Every row comes from one small tree of marks. The marks that hang from a mark follow it in brackets, in alphabetical order. Every link used is in the known rows. Which tree was each row made from?
Known rows:
X(L T(K U)): [-13  12 -28  15  -8 -13   9  41 -35 -13   2  -1  11 -11  13  15   7 -20
  -3 -17  14  22 -25 -37  -1   1  14  22 -10   9   7 -16 -26 -12 -13  25
 -29 -25  16   0  11  -3 -10 -18  20 -10 -23 -47]
K(U(L S T X)): [  9   2 -38  31  -2  18   8  31 -28 -18 -25  -8  14 -15  47  23  12   5
  28 -38  -9  29 -36 -44  22  24  22  24  20  32   5 -24 -24 -55   7  28
 -37  19  36 -49   0 -13 -47 -18 -44 -36 -25 -42]
T(L U): [ 11  29 -14   9 -24 -13 -11  16 -45 -28  17 -20   5   2  11  35  -3 -11
  -5   2  14  27 -16 -33   0   5 -14   9  -8  55  -1 -11 -30  13 -14  25
 -18  -5  31  -7   0  -8  -2  -4  -2 -21 -34 -44]
X(T(L(K U(S)))): [ 10  17  -7  14   4 -26   2  37 -46 -37 -13   4   2 -10  38   2  -8   1
   4  19   2  15 -47 -57  17  18   2  28  26  22   1 -16 -51 -53 -38  12
 -33  -2  27   5 -11 -11  10 -24  -6 -32 -15 -28]
U(K L S T X): [ 10  -2 -41  27   6  32  -4  38 -39 -19 -26 -19  24 -19  53  19  -2  10
  32 -39 -20  18 -46 -36  17  31  15  30  14  23  -1 -17 -42 -76   7  25
 -37   8  18 -43  21  -6 -53 -22 -28 -25 -29 -37]
U(K S): [ 13   7 -30  21  11  13  16  33 -41 -30  -7  -3   3 -16  33  13  -1  -5
  14 -18   8  17 -41 -33  12  25  10  31   3  30  -7 -15 -39 -14  12  25
 -17  -8  17 -21   6 -10 -30  -9  -7 -13 -26 -38]
T(L(K)): [ 18  20   3  -1  -7  -3   1  18 -38 -36  15 -21  11  -8  10  11 -12 -19
  -5  16   5  17 -32 -30   4   2 -12   8   2  34  -1  -3 -44   0  -7  26
  -8  -6  18  -7   0  -7  -2  -8  -2 -33 -19 -29]
T(K(U)): [ 12  14 -15  22  -8   7  32  34 -24 -17   5   2  -3 -23  15  18   5 -20
  14 -16  15  14 -28 -21   9   6   6  14   0  21  11  -9 -26  15  18  37
 -18 -17  33 -10  -4 -17 -22  -9  -1 -32 -21 -35]
L(T(U(K S))): [  7  13 -41  27   8 -12 -15  43 -49 -27 -13   8 -13 -21  23  23   4 -10
  16  -6   4  27 -41 -47   9  30  -2  44   1  38  -2 -23 -24 -25 -11  22
 -29   3  22  -7  -3  -6 -36   5 -10  -6 -30 -37]
X(T(K(U) L)): [ 11  17 -22  14 -11 -10   9  33 -33 -12  -5  -8   1  -8  28  17  -4  -5
  18   2   4  13 -24 -33   1   5  13  19  -2  20  18 -10 -28 -12 -14  28
 -16 -22  42  -3   0 -13  -8 -25   3 -31 -34 -20]
U(K S T X): [  7  -3 -37  27   6  26   7  42 -44 -29 -22 -10  20 -25  47  20  -3   0
  33 -33  -6  24 -45 -26  14  27   7  33   1  28  -2 -23 -45 -57  15  23
 -31  -5  21 -24  20  -9 -39 -22 -24 -25 -25 -36]
T(U): [  1  22 -22  23 -14   1   0  29 -37 -27  15  -3   2 -10   1  24   6 -20
  -7 -17  23  24 -25 -29   5   7 -10  11  -5  44  -5 -13 -28  15   2  29
 -21  -5  19  -5   2  -8 -15  -3  -2 -20 -26 -52]
L(U(T)): [  0  17  -7  26 -16  13   5  41 -22 -25  -9   6  10  -8  22  18  11  -1
   5 -28  15   7 -40 -35   8  15  -1  21  12   0   1  -6 -35 -43  -5  21
 -39 -11  19   2  11 -13 -10 -26  -9 -27 -22 -39]
L(K T U): [  7  18   8  13   0  -7  -8  46 -22 -23   0  17  -9 -24   1   4   0 -13
  -6   4   9  14 -51 -39  16   9  -8  31  23   1  -1  -6 -42 -29  -8  25
 -32   0   8  19  -8 -11  -8  -5  -8 -37  -8 -31]
L(U): [  4  19   0  22 -12   9   9  38 -24 -25   7  12  -2 -12   8  16   3  -4
  -6 -17  24  11 -33 -29  12  11  -5  18  17   7  -5  -8 -40 -12   8  30
 -33 -11  16   2   1 -14  -2 -16  -6 -32 -19 -46]
X(T(U(L))): [-12  21 -39  27  -9  -2 -19  33 -31 -13  -5  -7   8   2  16  10  10  -4
  -3 -27   0  18 -30 -53   5  16   7  14   7  29   2 -12 -28 -28 -19  20
 -19   3  14 -13   3  -5 -24 -20  -3 -16 -33 -44]
K(U(L S)): [ 15  11 -32  24   1   3  15  22 -25 -19 -11   2  -4  -7  32  16  13  -4
  11 -23   4  23 -31 -47  20  25  21  24  20  40  -1 -16 -17 -19   6  34
 -19  18  34 -45 -14 -12 -40  -3 -26 -27 -25 -43]
K(U(X(L))): [  3   4 -20   1  -4   6  23  39 -23 -12  14   1  14  -4  -7  27   4  -9
   9 -24  25  34 -13 -18  15  -3  11  23  -5  31  -4 -26 -26  13  33  38
 -22  -2  22 -30   5 -11 -25   1 -37 -41 -21 -55]
K(U(S T)): [  8   6 -33  32  -1   0  24  34 -31 -32 -18   2   3  -8  36  19  22 -11
  18 -30  12  22 -37 -43  13  21  12  28   5  35   0 -21 -16 -30  -4  24
 -20   4  40 -27  -3 -14 -31 -17 -23 -17 -24 -38]
T(K U(X)): [  5  17 -14  31 -16  16   6  36 -40 -18  14 -11   8 -38  21  30 -10 -19
  11 -14   6  27 -23  -9  11   2 -10   6   1  31   5 -17 -40   3  21  37
 -39 -18  24  -4   7 -14 -15  -9  -2 -38 -15 -50]
X(L): [ -5   9 -11  -5  -8   6  16  28 -21 -15  16  -4  15   2   3  15   7 -16
 -17 -19  21  22 -21 -29   4   3   9  23  -7  12  -7  -9 -26  12  16  36
 -14 -14   9 -20  13  -4 -15  -8  -1 -13 -20 -51]
L(T U(K S X)): [  9   7 -19  26  10  11 -12  57 -37 -16 -15  19  -7 -35  33  22  -9  12
  26 -10  -1  26 -49 -34  23  28   4  50  25   9  -4 -26 -50 -55  13  28
 -52   0  19  -4   1 -14 -27  -6 -31 -33 -17 -35]
U(S X(L(T))): [ -9   1 -15   9   8   0  -3  41 -27 -11   2   3   6 -20  28  24   4  -8
  -7 -10   0  39 -29 -37  16  14  15  52  10   9  -7 -28 -24 -19  20  44
 -30  -2  17 -21   5  -9 -25  -6 -27 -14  -8 -49]
L(T): [ -4  17  -8  17  -3   8 -14  36 -22 -14   8   6  -3 -17  12  14   8 -18
 -13 -12   5  20 -35 -33   2  12  -2  35   7   6  -3  -8 -25  -2  10  37
  -7 -11  13   5   4 -12 -19 -11  -7 -13 -20 -33]

Write each row's tree:
[  9  14 -28  11   1  18 -26  35 -23  -1  -6  -5   3  -8  12  10  -1  -1
   9 -19 -14  12 -43 -39   6  26   9  37   8   4   3  -3 -32 -36   7  31
 -17   2   5 -20   9  -5 -49  -6 -12 -17 -33 -24]  U(K L(T))
[  5  11  -4  32  -3  16  13  44 -33 -26   0  10   0 -31  37  21  -3   7
   6 -15  10  26 -35 -29  25  20   2  27  31  19  -8 -24 -47 -30  21  35
 -46  -3  23  -9  -2 -18  -5 -15 -25 -40  -7 -54]  L(U(S X))
[  9  12 -19  19  -8  19   4  48 -32 -23 -17   2  10 -10  19  18   3   5
  27 -34  13   3 -48 -30   8  21   0  22   3   3   2  -6 -46 -59  -5  15
 -42 -14  13  -2  20 -10 -24 -23 -10 -29 -30 -29]  L(U(K T))
[  6   1 -21  12   5 -18  26  41 -26  -8  -4  15 -11 -20  28  23  13 -20
   7  -5   7  28 -33 -42  12  15  27  49   8   5  10 -21  -8 -12   4  42
 -35  -6  34 -23  -9 -10 -31   2  -8 -15 -15 -36]  X(L(T(K(U(S)))))
[  0   7 -43   8   9 -21  -6  42 -46 -20  -9   6  -3  -7  15  27   8 -13
  11  -8  11  33 -35 -51   7  23  11  51  -6  31  -4 -25 -19 -23 -11  23
 -38   4  14 -19   1   3 -38  11 -10   2 -28 -45]  X(L(T(U(K S))))
[ 14  10 -27  23  -2 -19  18  31 -42 -22 -15  -2  -3 -14  52  18  -1  -4
  21   6   0  19 -29 -42   7  16  16  29   9  24  13 -19 -27 -21 -20  26
 -23 -14  49 -13  -9 -13 -11 -23  -2 -22 -28 -23]  X(T(K(U(S)) L))
[  6   4  -4  39 -10  23  18  48 -34 -25 -19   3  11 -47  63  24  -3   3
  25 -21  -7  15 -46 -29  20  22   6  27  31  -2   9 -17 -45 -72   7  31
 -67 -16  31  -9  11 -18 -11 -35 -10 -40  -7 -40]  L(U(S T(K) X))
[  5   7 -14  25  -1   6   3  35 -47 -18  -7 -16  13 -33  65  21 -15   1
  15   5 -18  26 -31 -31  10  16  11  28  17  17   9 -20 -47 -36  -4  33
 -29 -23  38  -8   7 -14  -6 -36  -4 -27 -19 -29]  U(S X(T(K L)))
[  5   3 -24  -1  -1 -11  30  38 -23 -28  -7  -7  20   7  -5  10  13 -24
  13 -19  22  21 -35 -37   8  -1  14  19 -10  24   3 -14 -19 -22  -7  19
 -20   4  20 -22   6  -1 -28  -5 -20 -29 -20 -37]  X(L(K(U(T))))
[-12   5 -16  -3  10 -11  14  43 -25 -22   1  -3  20  -2  -4  -9   2 -22
 -13  -9  13  19 -36 -40   6  -3  12  25  -6   3  -2 -15 -38 -15  -9  19
  -7 -13   0  -3  11  -1 -10 -20   2 -20 -15 -39]  X(L(K) T)
[ -7  12 -21   7 -12   5   3  35 -36 -18  20 -11  17  -7  -4  33  -1 -15
  -3 -20  22  39 -13 -21  10  -4  -1  17  -8  36  -8 -25 -31  10  20  35
 -35  -4  13 -19  12  -6 -14   5 -15 -29 -20 -66]  T(U(X(L)))
[ 16   9 -22  20  12 -12  32  34 -35 -40  -3   5  -4 -16  18   4   5 -22
  12   0  18  23 -39 -40  21  13   5  20  14  48  -3 -20 -28  -2   2  26
 -11  11  31 -18 -19 -14 -23  -2 -22 -32 -11 -38]  L(K(U(S)))
[ -9  17 -19   2  -9 -19 -12  37 -29 -10  13   5  -1   0  -8  27  13 -21
 -15 -11  19  34 -25 -43   1   4   3  37  -6  20  -1 -19 -14   4  -6  32
 -25  -2  10  -7   4  -2 -20   7  -4  -5 -24 -50]  X(L(T(U)))
[  8  22 -19  14  -7  -1  -6  21 -34 -29   9 -19  10  -9   1   9  -1 -20
  -4  -6   4  17 -37 -41  12   9  -3   3  11  42  -2  -6 -33 -13 -14  20
 -22  16  10 -19  -5  -3 -26   0  -4 -30 -19 -45]  T(U(L(K)))
[  9  12 -15  27   2   8  -5  30 -24  -5 -14  -2  -7 -33  56  14   4  -9
  -1  -6 -27  16 -46 -50  12  32  18  38  33  -3  10  -4 -21 -44  -3  42
 -32  -5  23 -23  -3 -11 -36 -17   6 -12 -14 -28]  U(L(T(K)) S)
[  2   3 -25  32  -2  30  -4  30 -30 -20 -21 -16  23 -18  55  21   6   4
  11 -36 -21  25 -39 -41  17  26  15  25  24  22   0 -17 -32 -65   7  28
 -33   9  23 -40  11 -10 -40 -29 -29 -23 -18 -45]  U(L S T X)
[ 13   8 -11  25  -9  23  25  43 -26 -15  10  -2   4 -36  21  23  -7 -13
  25 -16   8  24 -24  -7  13   3   4  12   5  26  11 -19 -35   8  37  42
 -27 -13  33 -16   3 -21 -24 -11 -17 -49 -17 -41]  T(K(U(X)))
[ 13  10 -16  17   8   3   9  22 -31 -32  -3 -11   9 -17  33  -2   0 -14
  -4  -4  -7  18 -47 -50  21  22  12  18  28  28  -5  -7 -34 -30  -5  26
 -15  13  15 -35  -5  -9 -28 -12  -6 -26  -7 -40]  U(L(K) S)
[ -1  -2 -34   7  22 -31  33  44 -31 -29 -14  10   5  -2  12  -3  11 -18
   6  -4  19  27 -38 -53  19   7  24  35   4  27  -1 -28 -23 -20 -15  18
 -14   7  24 -21  -9  -5 -21  -9 -20 -19 -13 -41]  X(L(K(U(S))) T)
[ -5  12 -34  40   1 -12   9  40 -47 -26 -12   3  -3 -28  45  12   5 -16
   6 -10   0  21 -38 -45   8  20   6  25   9  28   6 -21 -28 -26 -17  23
 -31 -19  30   2  -2 -11 -12 -27  14 -10 -19 -41]  X(T(K U(S)))
[ -4  15 -48  23   0  -3  -7  46 -46 -21  -7  -3   6  -6   7  10  -1  -7
  17 -23  14  18 -36 -36   1  13   0  24 -16  36  -1 -20 -40 -20 -10  11
 -16 -12  11   4  11  -4 -27 -15   1 -14 -39 -37]  X(T(U(K)))
[ -4   8 -19  18   8  18 -11  39 -26 -14  -1 -14  23 -21  19  -7  -9  -4
   3 -15 -13  21 -43 -38  18   6   8  14  18  14   1 -15 -52 -43   4  21
 -11   3   2 -13  10  -8 -25 -29 -19 -44 -14 -37]  U(L(K) X(T))
[  6  10 -26  14   3  30 -32  42 -27   1  -5  -8  10 -22  20  18  -9   5
  19 -21 -19  23 -40 -29  14  23   8  35  10   6   2 -12 -41 -40  21  34
 -26   4   6 -22  15  -8 -49  -7 -28 -32 -30 -28]  U(K L(T) X)
[ -2  -7 -15  16  -4  17  26  38 -34 -20 -12 -11  25 -28  52  25   3 -11
  13 -25  -6  25 -34 -26  12  12  20  32  11  -1   7 -20 -30 -47  11  38
 -47 -19  23 -28  19 -11 -24 -29  -7 -19  -9 -46]  U(S T(K) X(L))
[  7  12 -15  24 -17  28   3  25 -21 -10 -12 -22  20 -19  43  15   7  -9
   8 -32 -17   2 -40 -32   3  17  14  13  14  -7  14   7 -27 -49  -3  32
 -33 -15  19 -25  18 -10 -35 -34   8 -21 -23 -29]  U(L T(K))
[  7   4  -5  32   3   9  14  49 -37 -40 -17   3  15 -31  41  12  -3  -4
  18 -13   2  20 -53 -38  27  17  -1  23  30  17  -2 -22 -51 -70  -4  18
 -51   5  21  -6   3 -12 -12 -23 -24 -45   0 -42]  L(K U(S T X))
[-11   1 -31   6   3  -2  17  50 -24  -7   2   7  16   0   1  16   7  -5
  10 -27  22  33 -17 -28  11  -3  21  30  -9  19  -2 -32 -31  -5  15  28
 -19  -5  20 -18   8 -10 -20 -13 -31 -33 -27 -48]  K(U(X(L T)))
[  7  13 -31  19 -12  12   6  26 -16 -11 -14  -9  12   4  24  18  19  -6
  17 -41   3  13 -34 -44   8  16  14  17   5  22   7  -7 -16 -38  -2  24
 -21  11  27 -33   3  -8 -45 -16 -23 -31 -34 -34]  K(U(L T))
